Each row was made from one walk, in order. Every step used is in the known rows, and no mark comes twice. Write each row's walk.
Known rows:
rosora/vulagim/zataga/gerem/vaniv/kinuzef: [ -6.6 -48.3 -21.3  -1.8 -29.3  36.3  23.2  17.7 -41.0   5.8  -8.9   3.9
 -10.0  13.9 -10.0  -8.8  29.0 -10.0   1.2 -17.9  -8.0  12.0  61.4]
vaniv/kinuzef/zataga/vara: [ 13.0 -25.9   0.4 -25.7 -21.9   9.6  -5.3  -4.4 -17.6 -15.8  14.7   7.2
 -14.9  15.4  -0.4   4.7  -3.9  12.7 -14.8  13.2 -14.1  13.3  27.9]
vaniv/kinuzef/zataga/vara/loga: [ 12.2 -30.9   2.6 -21.8  -8.1  12.1  10.5   6.2 -30.1 -24.7  16.6  -1.4
  -3.8  18.5  -0.2   5.4   1.6   9.8  -7.5  43.1 -13.3  10.9  17.5]
loga/vulagim/rosora/kinuzef/zataga: [-12.7  -3.0   4.5 -39.8  -0.1  18.6  17.6 -25.1 -14.9 -20.4 -15.8  -4.1
   6.4  14.3   6.7 -12.5  17.4 -76.2  16.7  -8.8  -6.9  17.2  26.5]
loga/vulagim/zataga/gerem/rosora/kinuzef: [  0.8 -42.2 -14.0  -8.3  -4.5  57.2   7.3  -6.3 -38.4 -10.4 -11.3  -1.9
  -0.5  41.5  -4.7   3.4  29.0 -79.6  17.0   2.8   2.1  36.5  25.3]
pive/gerem/vaniv/kinuzef/zataga: [-27.7 -26.7   1.4 -13.6 -23.5  14.1   0.5  -5.3 -22.1 -20.0   6.4 -15.4
 -29.9  14.6  -4.0  -1.0  20.7  17.0  -4.7  25.5  -0.7   8.7  51.0]
loga/vulagim: [ -1.5  -5.0 -13.2  -4.3  -0.4   0.2  -7.4  -0.4   6.1 -23.2  15.5 -12.0
   1.2   8.5   1.6  -3.2   3.1 -30.8   8.3 -11.1  -7.3  -5.3  13.5]
loga/vulagim/rosora/kinuzef/zataga/vara: [ -0.4 -22.1  -3.6 -46.5   2.4  21.4   6.0 -28.3 -30.0 -24.4 -18.5  13.2
   9.1  17.5  -1.1 -14.1   8.4 -62.2   1.2   0.4  -7.4  18.5  33.5]
vara/rosora/vulagim/zataga/gerem: [ 16.1 -40.0  -6.7  -8.9 -12.1  31.0  36.7  17.5 -41.4   9.6  -6.8   3.4
 -10.0  28.2  -4.9  -6.2  26.5 -18.6  -9.7 -18.7 -21.2  36.2  27.5]
rosora/vulagim/zataga: [  8.6 -19.5 -10.8   0.4 -19.0   5.1  26.1   6.5 -12.6   8.2  -6.5  -5.3
   4.9   2.5  -3.7  -7.2  18.2 -26.8   2.8 -32.7  -1.5  11.5  35.7]
vara/rosora: [  9.9 -13.4   9.7  -4.5  12.4   1.7  21.1  -0.1  -2.8  -0.9   0.6  -5.3
 -13.7  11.7   1.2   4.4  -3.5  12.6  -9.5  10.3  -6.6  22.5  -8.8]
vara/rosora/kinuzef/zataga/gerem: [  4.8 -32.7  16.7 -28.9   2.2  20.8  12.6  -2.0 -44.8   2.1 -21.5  11.9
  -6.7  29.1   0.2  -4.7  12.6 -47.4  -5.8  16.4 -22.9  33.1   1.1]
vara/rosora/vulagim/zataga: [ 17.0 -34.0  -1.0  -4.0  -7.7   7.3  47.5   4.9 -14.6   9.8  -3.0 -11.1
  -8.3  14.2  -1.6  -2.5  15.0 -15.8  -5.0 -22.1  -7.5  35.5  29.9]
loga/vulagim/zataga/vara/rosora: [ 29.1 -47.5 -10.0 -14.3  -0.2  24.5  15.5  -4.6 -21.8 -26.8  11.2   4.3
 -17.7  25.5   2.2  -2.1  -0.2 -21.8 -11.6  -7.8  -3.5  37.5  35.0]
kinuzef/zataga/vara/rosora: [ 19.0 -28.0   8.1 -30.7  -2.0  -4.8  17.1  -6.3 -30.1  -7.2  -3.0   9.6
 -16.2  16.6   0.5   3.5 -18.0   7.1 -25.7  19.3 -12.9  32.4  10.1]
pive/gerem: [-12.9  -8.9   0.4   3.6  -4.1  14.9 -15.2   1.4  -8.1 -14.8   7.9  -6.9
  -9.8  17.0  -7.4  -2.5  25.7  14.9  -6.3  15.0   1.4   2.0  13.4]
pive/kinuzef/zataga/vara/loga: [ 11.1 -22.1  -4.5 -14.2  -7.2 -16.9  11.3 -11.6 -24.5 -41.0  -8.2   0.0
   3.7  -0.3   5.8  -7.6   0.1 -14.0  -2.5  36.8  -7.8  -7.2   8.5]
pive/kinuzef/zataga: [  0.9   0.3   2.0 -13.0 -23.1 -22.6   6.5 -21.9   3.4 -25.3  -7.8  -8.1
  -9.0  -7.4  13.5  -9.0   4.9 -24.4   5.6  -1.1  -8.0  -5.6  13.6]
gerem/rosora: [ -3.9  -3.6  -0.9   0.7   2.1  10.0  15.9  -6.8  -4.2   7.4  -2.2 -13.8
  -6.9  13.7  -5.3  18.6  -4.7   8.7   0.5  22.8   6.1  22.3  -8.5]
rosora/vulagim/zataga/vara: [ 22.3 -38.1 -19.6  -7.4 -17.8   7.2  15.6   4.5 -26.5   3.0  -8.3  12.4
   8.5   6.0 -11.9  -8.6   9.1 -12.7 -12.7 -24.0  -0.4  14.9  43.4]
kinuzef/zataga/gerem: [ -1.4  -4.7  -0.2 -22.7 -21.2  15.2  -6.6   7.4 -40.0  -1.8  -5.3   9.9
  -6.7  16.3   3.7  -6.3   7.5 -22.0  -6.7   3.3 -19.8   8.7  10.3]
rosora/vulagim: [ -3.2  -9.7  -9.5  -3.6  -6.5 -16.0  13.8   6.4  -2.2   7.2  -2.1  -8.9
  11.8   0.2  -9.4  -4.5   9.3  -8.0  -1.8 -17.2 -13.8  -4.6  13.1]
vaniv/kinuzef/zataga/gerem/rosora/vulagim: [ -4.7 -28.1  -9.8 -26.5 -34.4  24.4  23.6  10.1 -34.5   2.2   9.5 -19.3
 -14.0  40.9  -8.2  12.4  21.9  -7.7  -4.9  15.2 -34.7  30.7  22.6]
pive/kinuzef/zataga/gerem: [  1.3  -9.5  -4.5 -16.7 -28.4   1.9  -5.3  -7.4 -24.7 -25.8 -12.1   5.8
 -10.5   6.0  11.2 -14.4  17.2 -29.1   1.8   2.9 -20.2  -4.8  11.3]
vaniv/rosora/vulagim/zataga: [  8.1 -29.0   8.7  -6.7 -26.0  15.7  26.1   1.5   2.9  10.3  -8.3 -11.7
  14.7  -0.1   1.1   5.1   0.3  -5.3  -0.9 -25.1   3.6  20.3  22.8]
loga/vulagim/zataga/vara: [ 20.8 -35.2 -21.7  -9.6 -11.8  21.9  -5.4  -3.5 -18.1 -26.3   9.5   9.3
  -3.2  15.0   0.8  -5.8   4.3 -33.3  -2.0 -17.4   3.4  14.5  43.4]

Which walk is each row?
[ 25.8 -61.3  -4.5 -14.8  10.4  26.4  13.1 -14.5 -23.3 -22.1  -6.3   9.5
  -3.6  28.6  -3.0  -5.8   9.5 -57.4  -3.2  -4.7   1.6  38.4  34.4] -> loga/vulagim/zataga/vara/rosora/kinuzef
[  4.8 -49.3   4.5 -28.8  -7.0   3.3  26.4  -7.6 -29.9 -10.6  -1.5   4.5
 -30.1  11.1  -4.0   4.0 -19.1  27.0 -24.2  30.1  -6.8  31.3  34.7] -> gerem/vaniv/kinuzef/zataga/vara/rosora
[ -7.9 -27.5   1.1  -4.5   8.3  36.5   2.0  -2.8 -35.2  12.1 -22.7   6.2
   7.5  30.2 -13.2  10.5  14.4 -31.2   3.6  29.2  -1.1  23.9 -11.5] -> zataga/gerem/rosora/kinuzef
[ -4.6 -11.2  13.4 -22.0  -4.7  -3.3   4.4 -15.9 -14.2   2.3 -19.0   3.1
   6.0   2.5   1.3  -4.7   2.6 -53.8   5.8   2.0  -3.7   9.5  11.0] -> rosora/kinuzef/zataga
[-11.9  -6.5  10.8 -36.0  -2.9  42.2  13.1 -11.1 -49.4   5.1 -33.7  20.1
   5.5  20.2   1.7 -13.8  25.8 -47.9   4.0   3.2 -10.9  22.5  10.8] -> vulagim/rosora/kinuzef/zataga/gerem
[  6.1 -20.8   0.4  -6.7   4.6 -13.5  33.9   5.7  -5.3   6.6  -0.4 -14.3
  -1.1  11.5  -7.9   0.5   6.1   1.9 -11.9  -6.1 -18.9  19.2   4.9] -> vara/rosora/vulagim
[-15.8 -18.2 -11.6 -13.7 -23.2  -5.3   3.4 -10.4 -37.3 -19.5 -30.6   9.9
 -13.4  -7.9   6.7 -16.7   4.1 -23.4  -1.6  10.1  -5.7 -10.1  25.2] -> pive/kinuzef/zataga/gerem/vaniv
[  3.5 -11.6 -10.1 -39.3   5.7  21.8  22.4  -5.9 -39.1 -39.0   0.2  -1.2
   7.2  20.5   5.9  -8.5   5.2 -29.4  -0.1  25.1 -10.5  13.7  21.2] -> kinuzef/zataga/vara/loga/vulagim/rosora
[-12.8   2.3  17.0 -33.6   1.2  18.2  25.2 -24.6 -22.2   2.9 -31.0   6.1
   5.1   5.4   5.3  -8.9  14.0 -44.3   8.4  -0.2  -0.2  21.5  10.5] -> vulagim/rosora/kinuzef/zataga
[ -3.9 -19.7   6.7 -25.2  -9.9  18.6  -9.1  -1.5 -42.8   2.7 -21.0  17.7
   6.4  17.4  -0.3 -10.9  16.5 -58.1   1.3   5.4 -14.8   9.8   8.5] -> rosora/kinuzef/zataga/gerem
[ -3.9  -9.8 -11.4  -1.2  12.9   5.4   9.0  10.7  -5.9 -34.7  17.7 -20.4
  13.0  12.5   2.5  -2.1  11.3 -35.1  15.4  18.3  -8.6  -5.9   1.9] -> vara/loga/vulagim
[-27.7 -18.0   3.0 -35.7   0.1  33.8  22.1 -14.5 -60.3   9.1 -53.8  25.1
   2.1   5.7  -2.3 -16.2  13.6 -45.1   3.3  10.7   3.1  17.0  25.6] -> vulagim/rosora/kinuzef/zataga/gerem/vaniv
[  1.6 -51.5 -15.0  -7.5  -9.3  22.9  45.7  16.2 -55.4  15.9 -26.8   5.7
 -11.1  14.1  -8.2 -10.4  14.7 -14.1 -11.4 -13.0  -5.9  32.7  41.7] -> vara/rosora/vulagim/zataga/gerem/vaniv
[ -1.8 -27.5  -6.7 -20.9  32.4  30.9  17.8 -11.4 -31.5 -31.5 -13.9   8.0
  27.9  20.9  -7.8 -10.3  18.6 -45.1   9.9  27.8   0.6   7.2   9.6] -> zataga/vara/loga/vulagim/rosora/kinuzef
[-12.7  -6.9  -0.9 -19.3  16.9  26.1  11.7 -20.3  -3.9 -18.1 -13.7  -1.1
  13.5  12.0  -0.6 -10.8  23.2 -57.3  17.6  -8.3  -1.1  10.1  13.0] -> loga/vulagim/rosora/kinuzef
[ -3.7 -18.8   0.7 -22.4 -26.7  39.5   8.7   2.6 -34.4  -3.4  11.9  -9.7
 -25.3  39.3   0.7  17.8  13.4   3.4  -3.3  31.9 -21.9  34.4  10.6] -> vaniv/kinuzef/zataga/gerem/rosora
[ 12.3 -18.1  -4.6 -20.3 -21.1 -20.2  -4.6 -21.8 -13.7 -31.2  -9.5   8.7
  -6.8  -4.1   6.4  -9.0  -4.9  -9.8 -11.2   7.8  -6.9  -2.7  18.8] -> pive/kinuzef/zataga/vara
[  8.8 -29.5 -19.9  -1.7  -4.2  48.7   8.1  20.1 -42.7 -30.9  10.1  -2.8
   2.7  29.6   6.5  -8.6  31.6 -56.4  16.7   5.5  -9.7  10.2  25.1] -> vara/loga/vulagim/zataga/gerem
[  9.0 -27.5 -16.8  -4.4 -24.4  28.8  16.0  17.7 -39.7   8.7  -8.8   8.6
   4.8  17.5  -5.5 -12.0  29.7 -31.4  -1.6 -28.3 -14.9  13.3  34.1] -> rosora/vulagim/zataga/gerem
[-22.7 -28.5   6.8   2.7   9.6  27.5  -1.0 -14.3 -15.7  -3.5 -10.5 -14.9
  -3.0  32.9 -18.6  12.9  27.6 -13.3   3.1  40.0  10.4  25.1   3.6] -> pive/gerem/rosora/kinuzef
[ 20.3 -42.2 -17.2  -2.7  -3.9  11.1  31.3  15.2 -39.7  -6.7  -6.6   2.8
  18.9  10.3 -11.1  -5.0  13.8 -15.7  -5.8   4.5  -0.5  10.3  31.8] -> rosora/vulagim/zataga/vara/loga
[-19.2 -13.9  -1.2   4.7  -1.2  24.7   0.7  -2.9 -12.6  -8.3   5.9 -20.8
 -15.5  30.4 -12.7  16.0  17.5  22.6  -4.8  37.1   6.9  23.5   3.5] -> pive/gerem/rosora
[ 22.5 -33.6  -7.6   0.4   3.8  25.7  17.8   8.2 -36.0 -13.6  -5.6  13.5
   6.3   9.4  -1.7  -1.9   5.1  -8.0  -3.7  20.5  12.3  16.5  19.5] -> vulagim/zataga/vara/loga
[ -5.4 -39.0   4.9  -4.4 -20.2  46.9  10.4   5.7 -33.2   9.0 -26.6  14.9
   0.2  -0.8   3.9   3.5  -9.4   4.0  -2.8   1.4  16.6  22.1  24.3] -> vulagim/zataga/gerem/vaniv/rosora
[ -4.6 -12.0  -7.6  -3.4  -2.5  33.0   3.5   6.7 -32.4   8.8  -5.1   1.0
  -6.1  28.2  -7.1  13.6   5.1   4.4  -5.0  27.1  -6.9  23.2 -11.7] -> zataga/gerem/rosora
[-14.2  -6.8   5.2 -34.3  14.6  24.8  34.0 -14.9 -27.5 -30.5 -13.6 -13.5
  17.1  18.0   7.3 -11.6  24.3 -81.3  24.1  19.3  -9.9  13.7  15.5] -> vara/loga/vulagim/rosora/kinuzef/zataga
[  9.3 -27.5 -19.4  -7.1  14.4   5.4  -2.1   8.6 -21.6 -38.5  13.9  -1.2
  14.4  15.3  -5.1  -1.8   0.7 -20.5  -1.6  27.6  -7.7  -7.2   8.8] -> zataga/vara/loga/vulagim
[-16.4 -28.0   6.3  -7.4  -7.2  27.1  -3.1   6.2 -24.9   8.5 -24.8   9.9
   8.5  -4.4  -2.2   6.0 -18.2  23.7  -9.3  17.7   8.2   2.2   0.4] -> zataga/gerem/vaniv/rosora
[ 16.8 -41.4 -19.6  -7.7 -15.7  16.5  30.8  -1.6 -31.3  10.0 -10.3  -1.2
   2.0  19.2 -15.8  11.1   0.8  -5.0 -12.3  -1.8   5.7  36.3  32.9] -> gerem/rosora/vulagim/zataga/vara
[  1.7 -37.7  -0.7  -2.6  -4.4  54.8  14.7  -4.9 -44.0  13.5 -25.8  10.0
  -1.6  32.2  -6.4   6.5  23.9 -48.4   9.4  12.7   8.1  40.5  10.8] -> vulagim/zataga/gerem/rosora/kinuzef
[  0.3 -19.8  11.9 -36.6  16.5  24.7  30.4 -15.2 -49.3 -10.0 -31.8  16.7
  19.2  12.1  -2.0  -8.8   8.9 -34.2  -0.2  38.0   1.0  19.6   8.5] -> vulagim/rosora/kinuzef/zataga/vara/loga
[ -4.0 -10.0  -2.3 -21.6 -18.4  26.9   8.8   0.8 -44.0   6.7  -7.4  -1.8
 -13.1  28.7   0.7  12.2   1.8 -15.5  -4.7  25.0 -11.8  31.6   0.5] -> kinuzef/zataga/gerem/rosora
[-11.4   0.9  11.4 -15.2  16.4  26.0  18.8 -19.0 -10.6   5.1 -29.6   9.1
  11.4   3.7  -2.1  -7.3  17.9 -26.6  10.7   2.1   7.0  12.1   0.9] -> vulagim/rosora/kinuzef
[  8.5 -24.3 -13.0 -25.9  -1.2   0.0   3.8   3.7 -32.9 -39.0  14.2  -4.6
   7.9  17.1   1.2  -4.3  -3.3 -39.6  -1.7  27.7 -13.9   2.4  20.6] -> kinuzef/zataga/vara/loga/vulagim
[-15.7 -27.2   8.8 -19.6 -30.3   4.1   2.4 -13.3 -23.8 -17.4 -31.8   2.4
  -0.9 -12.5  11.5  -3.6 -12.6  -0.2  -4.5  17.8  -0.5  -3.2  14.0] -> pive/kinuzef/zataga/gerem/vaniv/rosora
[  8.9 -16.8 -14.1  -2.8 -13.1  21.6   5.0  -4.6  -2.8 -22.3  13.1  -8.0
  -6.7  10.4   8.5  -7.3  14.5 -50.0  13.9 -26.8   2.0  11.7  37.5] -> loga/vulagim/zataga
[-16.1 -15.0  -7.1 -20.8 -17.5   9.2   3.5   5.4 -50.6   4.8 -25.2  15.1
  -9.1   1.5  -0.1  -8.7  -3.3 -17.7  -7.5   9.8  -6.0   4.5  25.0] -> kinuzef/zataga/gerem/vaniv
[-10.1 -53.3  14.5  -7.3  -9.3  49.6   7.6  -4.5 -36.8  14.3 -44.3  19.1
  13.3   0.8  -1.0  -0.4  -0.1 -29.2   3.7   3.9  21.8  21.9  24.7] -> vulagim/zataga/gerem/vaniv/rosora/kinuzef
[-15.8 -18.0   1.6 -17.3 -19.6   0.1  14.8  -6.9 -12.5  -5.0  -2.8  -7.9
 -20.9  -1.6   3.1   1.3  -6.0   0.7  -0.6  11.6  -0.5   9.0  37.3] -> gerem/vaniv/kinuzef/zataga
